Each row was made from one small tree. Brackets hold a mark, then the marks that hang from it, in the order of their numbers. Every link used is in the known rows. Write each row's tree.
Known rows:
(K_119 K_549 (K_947 K_165 K_390 K_810)): -0.375  1.545  3.394  -0.806  0.426  -1.154  -0.026  -0.304  -2.097  -0.468  0.339  0.238  0.162  -1.512  -1.058  0.399  0.579  1.344  -0.151  1.976
(K_119 (K_947 K_427)): 0.088  0.418  -0.065  -0.030  -0.118  -0.026  -0.307  -0.307  -2.002  0.081  -0.552  -0.062  -0.514  -0.845  -1.174  -0.326  0.242  -0.677  -0.070  0.763
(K_947 K_427): -0.038  0.000  -0.162  0.006  0.023  0.093  -0.359  -0.379  -1.755  0.027  -0.400  -0.219  -0.349  -1.011  -0.270  -0.525  0.363  -1.012  0.283  0.276
(K_119 K_549 (K_947 (K_810 K_427))): -0.152  0.635  1.768  -0.315  0.305  0.001  -0.432  -0.117  0.006  0.558  -1.190  -0.050  -0.803  -1.576  -0.941  0.742  0.598  1.534  0.622  1.300
(K_947 K_390 K_427 (K_873 K_200)): -0.291  2.216  2.116  -1.422  0.433  -0.531  0.353  -0.177  -4.096  -1.469  -0.314  -0.253  -0.072  -2.693  -0.070  -0.441  1.069  -0.621  -0.141  1.020
(K_947 K_165 K_390): -0.388  1.075  1.016  -0.542  0.063  -1.166  -0.257  -0.010  -2.003  -0.621  0.218  0.100  0.417  -0.393  -0.122  -0.482  0.461  -0.069  -0.444  1.213
(K_119 (K_947 K_165 K_390 K_406)): -0.487  1.642  2.054  0.117  -0.789  -1.147  -0.194  0.017  -2.449  -0.666  0.041  -0.002  0.457  -1.034  -0.988  -0.692  0.285  0.033  -1.074  1.701
(K_119 K_549 (K_947 K_390 K_406 K_427)): -0.756  1.629  2.270  0.016  -0.527  -0.244  0.075  -0.412  -1.126  -0.828  -0.882  -0.400  -0.549  -2.401  -1.387  -0.976  0.455  -0.662  -0.209  1.519
(K_406 K_873): 0.307  -0.476  -0.071  0.787  -0.341  0.168  -0.274  -0.012  -0.720  -0.471  -0.300  0.917  -0.005  -0.405  0.095  -0.553  0.267  0.332  0.050  -0.043
(K_390 (K_947 K_165 (K_406 K_873) K_427 K_810)): 0.269  0.291  2.592  1.251  -1.262  -0.342  -1.109  -0.952  -6.073  -0.024  0.270  0.688  0.359  -2.704  0.398  -0.651  0.825  -0.333  0.195  1.213
(K_810 K_406): -0.051  -0.990  -0.638  0.313  -1.000  0.207  -0.238  0.495  0.440  -0.610  -0.868  -0.248  -0.025  -0.740  0.254  -0.104  0.040  0.446  -0.247  0.488
(K_810 (K_406 (K_873 K_200)) K_427): 0.014  0.171  -0.198  0.021  -1.275  -0.016  -0.826  0.761  -1.052  -1.539  -2.225  0.368  -0.756  -2.682  0.413  -0.437  0.878  1.010  0.186  1.030
(K_947 K_165 K_390 K_427 (K_873 K_200)): -0.270  2.386  2.207  -1.481  0.480  -1.270  0.233  -0.354  -6.064  -1.692  0.029  -0.131  0.143  -3.129  -0.353  -0.423  1.444  -0.456  0.015  1.700
(K_119 K_549 (K_947 K_406)): -0.294  0.710  1.475  0.498  -0.565  0.079  0.516  -0.162  0.683  -0.513  -0.357  -0.174  -0.376  -1.463  -1.226  0.050  0.005  0.546  0.088  0.711
(K_390 K_947): 0.081  0.241  -0.047  -0.034  -0.503  -0.105  -0.082  -0.182  -0.693  0.252  0.222  0.129  -0.109  0.697  0.502  0.496  -0.226  -0.185  0.042  0.226
(K_390 (K_947 K_406 K_810)): -0.049  0.520  2.680  0.577  -0.974  0.079  -0.291  -0.396  -1.698  0.691  0.650  -0.106  0.446  -0.738  0.889  0.417  -0.213  0.194  -0.331  0.273
(K_390 (K_947 K_165 (K_406 K_873) K_427)): 0.191  0.297  0.796  1.350  -1.510  -0.445  -0.866  -0.812  -5.209  -0.584  -0.184  0.669  0.012  -2.219  0.052  -1.060  0.720  -0.970  0.264  1.149
(K_810 (K_406 K_873) K_427): 0.102  -1.364  -1.264  1.044  -1.424  0.392  -1.130  0.604  -0.157  -0.752  -2.446  0.446  -0.567  -1.475  0.291  -0.819  0.822  0.924  0.142  1.017
(K_119 K_549 (K_947 K_165 K_406 K_427)): -0.300  0.967  1.341  0.390  -0.511  -0.616  -0.028  -0.730  -2.976  -0.740  -0.469  -0.291  -0.485  -3.103  -1.723  -0.424  0.753  -0.295  0.531  1.659
(K_947 K_165 K_390 (K_810 (K_406 K_873))): -0.030  -0.453  2.231  0.480  -1.047  -0.714  -1.008  0.283  -3.133  -1.143  -0.484  0.785  0.739  -1.994  0.537  -0.750  0.859  1.325  -0.688  1.773
(K_873 K_200 K_406): -0.048  0.221  2.244  -1.068  -0.171  -0.499  0.021  0.421  -0.714  -1.279  -0.008  -0.324  -0.155  -2.275  0.181  0.165  0.000  0.402  -0.200  0.315
(K_873 K_406): 0.049  -1.369  1.238  -0.043  -0.338  -0.064  -0.318  0.245  0.246  -0.476  -0.255  -0.229  0.086  -1.147  0.086  -0.187  -0.089  0.290  -0.231  0.314

Write each row's tree:
0.063  0.780  3.681  0.319  -0.097  -0.436  0.532  -0.547  -3.506  -0.454  0.395  0.061  0.489  -3.004  -1.114  0.750  0.941  1.808  0.314  1.658
(K_119 K_549 (K_947 K_165 K_406 K_810 K_873))
-0.535  -0.011  1.574  -0.302  -0.812  -0.109  -1.226  0.637  -0.373  -0.057  -1.849  -0.424  -0.059  -1.519  0.694  -0.322  0.645  0.979  -0.578  1.656
(K_947 K_390 (K_810 K_406 K_427))
0.360  -1.139  1.262  -0.017  -0.625  0.108  -0.279  -0.386  -3.592  -0.570  -0.423  -0.223  -0.090  -2.146  0.292  0.001  0.545  -0.422  0.256  1.004
(K_390 (K_947 K_427 (K_873 K_406)))
-0.485  1.004  2.248  -0.591  0.185  -0.332  -0.966  0.165  -0.892  0.548  -0.957  -0.166  -0.068  -0.748  0.407  -0.290  0.602  0.564  -0.368  1.145
(K_947 K_390 (K_810 K_427))
-0.288  2.520  3.689  -1.618  0.608  -1.315  -0.338  0.084  -5.073  -0.774  -0.429  -0.076  0.271  -2.993  0.255  0.395  1.571  1.318  -0.028  2.042
(K_947 K_165 K_390 (K_810 K_427) (K_873 K_200))
0.138  -0.570  1.333  0.086  -1.246  -0.587  -0.725  -0.042  -3.000  -0.035  0.150  0.021  0.448  -1.093  0.865  0.777  0.324  0.987  -0.105  1.442
(K_390 (K_947 K_165 (K_810 K_406)))
-0.208  -0.114  2.726  -0.669  0.061  -0.271  0.201  -0.201  -2.176  -1.529  -1.129  -0.237  -0.409  -3.235  -1.312  -0.465  0.924  0.343  -0.048  2.003
(K_119 K_549 (K_947 K_390 K_427 (K_873 K_406)))
-0.120  0.747  0.797  0.563  -1.148  -0.618  -0.603  -0.764  -4.484  -0.104  0.115  -0.267  0.013  -1.795  -0.028  -0.429  0.487  -1.290  0.204  1.171
(K_390 (K_947 K_165 K_406 K_427))
-0.246  0.925  3.575  0.823  -0.716  -0.662  -1.125  -0.617  -5.434  -0.629  -0.098  0.546  0.628  -3.179  0.005  -1.639  1.097  -0.372  -0.446  1.552
(K_947 K_165 K_390 (K_406 K_873) K_427 K_810)
0.217  0.111  2.537  1.320  -1.306  0.371  -0.959  -0.756  -4.157  0.182  -0.124  0.565  0.106  -2.130  0.680  -0.733  0.453  -0.480  0.037  0.531
(K_390 (K_947 (K_406 K_873) K_427 K_810))
-0.135  -0.266  3.788  -0.682  0.113  -0.961  -0.963  0.168  -3.984  -0.506  -0.898  -0.191  0.546  -2.974  0.242  -0.164  1.364  1.479  -0.311  2.360
(K_947 K_165 K_390 (K_810 K_427) (K_873 K_406))
-0.012  1.807  4.376  0.169  -0.528  -0.093  0.288  -0.196  -1.818  -1.182  0.015  0.689  -0.223  -3.472  -0.696  0.191  0.461  1.619  0.124  0.749
(K_119 K_549 (K_947 (K_406 (K_873 K_200)) K_810))
-0.342  0.582  1.941  1.012  -1.029  -0.074  -0.365  0.097  -0.980  -0.910  -0.472  0.606  0.418  -1.085  0.222  -1.552  0.297  -0.106  -0.838  0.558
(K_947 K_390 (K_406 K_873))
0.037  0.786  2.453  -0.324  0.411  -0.770  0.029  -0.423  -2.005  -0.050  0.470  0.250  -0.020  -1.697  -1.164  0.895  0.526  1.550  0.451  1.433
(K_119 K_549 (K_947 K_165 K_810))
0.154  -0.029  0.397  0.069  -1.196  -0.004  -0.161  0.578  -1.110  -1.837  -0.874  0.544  -0.224  -2.317  0.468  -0.315  0.477  0.871  -0.143  0.469
(K_810 (K_406 (K_873 K_200)))
0.100  0.588  -0.135  -0.120  -0.436  -0.751  -0.604  -0.732  -4.430  0.034  0.196  0.031  -0.202  -0.984  -0.048  -0.018  0.548  -1.057  0.512  1.141
(K_390 (K_947 K_165 K_427))
0.311  0.328  2.515  -1.035  -0.457  -0.416  0.400  0.117  -2.784  -1.345  0.240  -0.058  0.041  -2.215  0.714  0.910  0.303  0.700  -0.025  0.728
(K_390 (K_947 (K_873 K_200 K_406)))
-0.479  1.411  2.709  0.063  -0.326  -0.136  0.904  -0.099  -0.820  -1.124  -0.508  -0.079  0.056  -1.841  -1.087  -0.175  0.535  0.838  -0.381  1.457
(K_119 K_549 (K_947 K_390 K_406 K_873))
0.238  -0.958  1.957  -0.182  0.027  0.018  0.601  0.066  -0.322  -1.212  -0.589  -0.024  -0.229  -2.342  -1.148  0.619  0.463  1.572  0.275  1.194
(K_119 K_549 (K_947 (K_873 K_406)))
0.302  0.111  0.029  -0.004  -0.265  0.200  0.051  -0.683  -3.818  -0.023  -0.203  0.001  -0.174  -0.969  0.241  0.229  0.664  -0.728  0.455  0.685
(K_390 (K_947 K_427 K_873))
0.284  -1.425  1.292  -0.021  -0.091  0.225  -0.191  -0.213  -2.856  -0.780  -0.667  -0.346  -0.002  -2.780  -0.200  -0.437  0.754  -0.213  0.186  0.804
(K_947 K_427 (K_873 K_406))
0.427  -0.615  1.705  0.162  -0.676  -0.386  -0.141  0.165  -3.936  -0.534  -0.259  0.120  0.679  -2.121  -0.503  0.842  0.901  2.024  -0.360  1.904
(K_119 (K_947 K_165 (K_810 K_406) K_873))
0.362  -0.922  1.488  0.257  -1.079  0.365  -0.084  0.066  -2.379  -0.074  -0.222  -0.010  0.481  -1.115  1.128  1.001  0.426  1.344  -0.149  0.978
(K_390 (K_947 (K_810 K_406) K_873))
